Each row was made from one walk, in order. Every step used is in the known rows, and no mark comes twice. Write each row's walk.
Known rows:
fitovi, zige, baged, duzud, tanake: [-0.71  2.41 -0.38 -1.08 -1.10 -0.84  4.22 -1.55  1.55  2.54 -4.52  3.77
  2.22 -0.43  0.08  3.64 -0.78  1.06 -1.84  0.26 -2.94 -1.09]
tavi, ruve, duzud, tanake: [-2.81  0.71  3.85 -0.47 -2.71  0.43  3.53 -2.19  2.97  2.96  1.00  3.87
  1.89  2.04 -0.88  4.62  2.18  0.29 -1.61  2.74 -0.55 -5.20]
ruve, duzud: [-2.00  0.75  0.26 -0.03 -1.09 -0.74  1.38 -1.97  2.76  1.28  2.03 -0.30
  2.69  0.09 -0.54  4.86 -0.47  1.16 -1.74  2.01 -0.19 -4.12]
fitovi, zige: [-2.83  1.98 -5.39 -1.75 -2.80 -0.93  1.05 -3.67  3.89  1.90 -2.74 -0.77
  2.49 -0.64 -0.89  3.91 -1.18  1.95 -1.86  0.41 -0.37 -0.11]
baged, duzud, fitovi: [-1.58  1.31 -1.92 -0.96 -1.96 -1.11  2.93 -1.46  1.23  0.63 -4.13 -2.26
  3.23 -2.65  0.57  4.22  0.71  1.65 -3.75  0.97 -4.96 -0.95]
duzud, baged: [ 0.72  1.67  1.04 -0.63 -3.44 -1.55  2.02 -3.01  2.52  1.16 -2.37  0.33
  3.23 -0.93 -0.70  2.89  0.65  0.93 -2.91  1.11 -4.96  0.53]
ruve, zige, fitovi: [-2.74  3.20  0.99 -0.58 -2.88 -2.25  0.92 -3.05  2.87  0.45 -1.01 -0.68
  2.41 -2.22  1.05  3.48 -0.26  0.83 -0.09  1.96 -4.56 -2.53]
duzud, fitovi: [-2.27  0.62 -0.08 -0.32 -3.18 -1.07  1.98 -2.02  3.15  0.67 -2.10 -3.22
  2.87 -1.36  0.28  2.97  1.15  1.60 -3.60  2.16 -4.95 -0.10]
ruve, zige, baged: [-0.65  2.15  2.09  0.04 -2.51 -2.39  0.57 -1.61  2.69  0.96 -2.55  0.01
  2.72 -1.35  0.23  2.63 -0.89  0.06 -1.10  1.47 -5.13 -2.30]
fitovi, zige, baged: [-0.29  1.61 -2.63 -0.80 -2.19 -1.73  1.49 -1.64  2.76  1.44 -2.48  0.16
  3.05 -1.10 -0.06  2.06 -0.88  2.23 -1.78  0.63 -5.00  0.35]
tavi, ruve: [-3.60  0.85  0.97 -0.92 -4.81 -0.64  1.38 -2.56  3.45  1.82 -2.43  0.22
  2.45  0.69 -1.21  3.73  3.49  1.02 -2.38  1.17 -1.12 -3.62]
tanake, duzud: [-2.60 -0.56 -0.69  1.91 -2.11 -2.17  1.77  0.59  2.92  1.43 -2.52 -0.44
  3.05 -2.18  0.26  4.38 -0.29  0.68 -3.84  1.21 -0.63 -2.72]
tavi, ruve, zige: [-3.69  2.20  1.12 -1.49 -4.80 -1.08  0.13 -3.59  3.48  1.82 -3.02  0.44
  2.18 -0.50 -0.98  4.79  1.79 -0.96 -1.09  1.71 -1.35 -5.39]
gota, fitovi, zige: [-2.01  1.63 -4.73 -1.98 -3.09 -1.08  0.34 -2.88  3.15  1.13 -2.57  2.22
  2.76 -2.95 -0.41  3.22 -0.73  3.56 -2.08  0.70 -3.13  0.54]
tanake, zige, baged, duzud: [ 0.30  4.72 -0.87 -0.37  0.91 -1.33  2.40 -0.98  0.66  1.36 -5.20  1.03
  2.85 -2.48  0.95  3.87 -1.03  1.85 -2.64 -0.63 -4.09 -1.10]
baged, duzud: [-2.04  2.37 -2.05 -0.75 -1.17 -1.60  2.27 -2.04  1.44  1.19 -4.71 -0.46
  2.56 -1.65 -0.31  4.96 -0.64  1.15 -2.51 -0.74 -0.12 -2.22]
duzud, tanake, zige, baged: [-0.05  4.51  3.81  0.69 -0.10 -0.70  2.49 -1.49  3.00  2.31 -2.95  2.32
  2.07 -0.09  0.82  1.96 -0.33  1.54 -2.27  1.47 -5.01  0.24]
baged, duzud, tanake, zige: [-1.96  6.29  1.19 -0.45  0.78  0.30  3.04 -3.08  2.59  2.92 -4.97  2.76
  1.52 -0.33  0.47  4.78 -0.80  1.01 -2.57  0.49 -0.26 -0.94]
duzud, tanake: [-3.00  1.63  3.44  0.21 -2.66 -0.67  2.96 -2.75  4.13  2.44 -2.27  1.65
  1.40  1.60 -0.61  3.28  0.29  0.39 -2.06  1.61  0.09 -1.26]
baged, duzud, ruve, zige, fitovi: [-2.71  3.14  0.17 -1.79 -2.14 -1.20  1.92 -2.21  1.91  1.22 -2.15  1.70
  2.34 -3.14  0.97  4.37  2.00  0.84 -0.02  2.39 -5.26 -3.52]
gota, fitovi: [-1.95  0.98  1.17 -0.10 -3.16 -1.74  0.13 -1.61  2.88  0.24 -1.99  2.06
  2.70 -2.82 -0.14  2.51  0.40  3.16 -2.75  1.26 -3.60 -0.35]
tanake, zige: [-2.37  5.57  0.13  0.06 -0.13 -0.25  0.76 -3.46  3.90  1.98 -3.32 -0.62
  1.98 -0.54  0.20  3.94 -0.61  1.65 -2.75  0.84 -0.47 -0.30]

Which walk is each row?
[-1.99  0.02 -6.30 -0.91 -2.78 -0.93  2.32 -1.14  2.73  1.66 -2.85 -1.35
  3.46 -3.19  0.45  4.27 -0.29  2.02 -3.80  1.71 -4.48 -0.39]
tanake, duzud, fitovi, zige
[-0.24  2.17  0.05 -1.17 -1.30 -0.97  3.77 -0.91  0.99  2.10 -4.33  5.64
  2.42 -1.97  0.44  3.18 -0.46  2.12 -1.92  0.41 -4.70 -0.60]
gota, fitovi, zige, baged, duzud, tanake
[ 0.02  1.12 -0.93 -0.60 -1.59 -1.53  3.23 -0.31  0.47  0.46 -3.94 -1.52
  3.61 -3.06  1.07  3.12  0.72  1.91 -3.70  1.06 -7.96 -0.42]
zige, baged, duzud, fitovi
[ 0.33  3.09 -1.02 -0.65 -0.28 -0.95  3.17 -0.67  0.57  0.75 -4.57 -1.09
  3.39 -3.41  1.50  3.45  0.43  2.13 -3.80  1.03 -8.07  0.01]
tanake, zige, baged, duzud, fitovi
[-3.17  2.63  1.39 -1.37 -2.94 -1.28  1.28 -2.56  3.12  1.23 -0.85  1.12
  2.20 -2.26  0.87  3.60  2.30  0.80  0.06  3.10 -5.23 -3.08]
duzud, ruve, zige, fitovi
[-0.77  2.21  2.65 -0.12 -1.05 -1.16  4.23 -1.03  1.48  2.23 -4.10  3.31
  2.16 -0.15  0.17  3.31 -0.21  0.74 -2.12  0.46 -2.83 -1.51]
zige, baged, duzud, tanake
[-0.14  1.73 -0.78 -1.02 -1.85 -1.67  2.72 -0.90  0.49  0.46 -4.34 -1.27
  3.50 -3.63  1.06  3.69  0.15  0.92 -2.92  1.33 -8.09 -1.66]
ruve, zige, baged, duzud, fitovi
[-0.78  1.10 -2.40 -2.51 -1.44 -0.09  2.56 -0.19  1.00  2.09 -3.94  5.15
  2.93 -3.69  0.02  3.53  3.18  2.83 -2.18  1.51 -6.00 -1.46]
gota, fitovi, zige, baged, duzud, ruve
[-1.33  0.98  0.12 -1.43 -1.24 -0.38  2.91 -0.20  1.35  2.25 -3.76  2.84
  2.60 -1.81 -0.22  3.70  3.50  1.44 -2.22  1.49 -4.07 -2.42]
zige, baged, duzud, ruve
[ 0.34  1.31 -2.18 -0.96 -2.51 -1.84  1.04 -0.99  2.14  0.89 -2.28  2.42
  3.27 -2.97  0.32  1.48 -0.54  3.52 -2.04  0.91 -7.15  0.87]
gota, fitovi, zige, baged
[ 0.14  0.97 -2.97 -1.03 -2.51 -1.37  2.12 -1.29  2.36  1.13 -2.40 -0.80
  3.43 -1.96  0.56  1.80 -0.05  2.61 -2.52  1.51 -8.07  1.07]
duzud, fitovi, zige, baged
[-2.41  1.05  3.48  0.11 -1.38 -0.15  3.28 -2.29  3.14  2.52  1.06  2.69
  1.76  1.61 -0.50  4.43 -0.07  0.27 -1.63  2.59  0.08 -3.60]
ruve, duzud, tanake
[-1.28  1.23 -2.81 -2.43 -1.19 -0.04  3.00 -0.72  1.42  2.60 -4.08  3.27
  2.66 -2.21 -0.36  3.89  2.89  1.86 -1.94  1.28 -4.25 -1.77]
fitovi, zige, baged, duzud, ruve
[ 0.07  2.51 -4.42 -1.49 -0.67 -1.68  2.54 -1.18  0.64  1.36 -4.85  0.98
  3.24 -2.54  0.23  3.84 -1.41  1.99 -2.01 -0.87 -3.93 -0.95]
fitovi, zige, baged, duzud
[-3.49  0.57  0.48 -0.55 -2.86 -0.84  0.97 -1.07  3.34  2.55 -2.84  2.06
  2.31 -2.57 -0.32  5.34  2.04 -1.10 -1.83  3.04 -1.62 -5.18]
tanake, duzud, ruve, zige
[ 1.50  1.21  0.92 -0.64 -2.12 -0.97  2.39 -2.55  1.60  1.26  1.05  1.39
  3.48 -0.90 -0.62  4.11  0.26  0.95 -2.46  2.12 -5.02 -1.88]
ruve, duzud, baged
[-2.83  1.20 -0.94 -1.83 -1.44  0.05  2.68 -1.38  2.16  2.42 -3.89  2.11
  2.25 -1.47 -0.73  4.81  3.50  1.12 -2.34  1.42 -1.17 -2.85]
baged, duzud, ruve
[-2.50  5.57  2.67  0.16 -0.14  0.32  2.30 -3.53  4.10  2.94 -3.41  2.00
  1.26  0.64  0.22  3.85 -0.42  1.05 -2.48  1.43 -0.37 -0.30]
duzud, tanake, zige
[-3.73  1.89  1.15 -1.65 -3.15 -0.41  0.51 -3.14  3.96  2.37 -2.69  1.21
  1.77 -1.13 -0.82  4.68  2.09 -0.84 -0.89  2.93 -1.35 -4.16]
duzud, ruve, zige
[-2.07  5.54  0.67  0.03 -0.61 -1.09  1.56 -2.74  3.19  0.93 -1.40 -0.46
  2.30 -1.80  1.72  3.02 -0.02  2.84 -1.39  1.44 -4.65  0.09]
tanake, zige, fitovi
[ 0.24 -0.02 -3.46 -0.06 -2.20 -1.74  2.49  0.47  1.90  1.30 -2.52 -0.22
  3.82 -3.06  1.07  2.35 -0.21  2.27 -3.37  1.66 -8.25  0.19]
tanake, duzud, fitovi, zige, baged
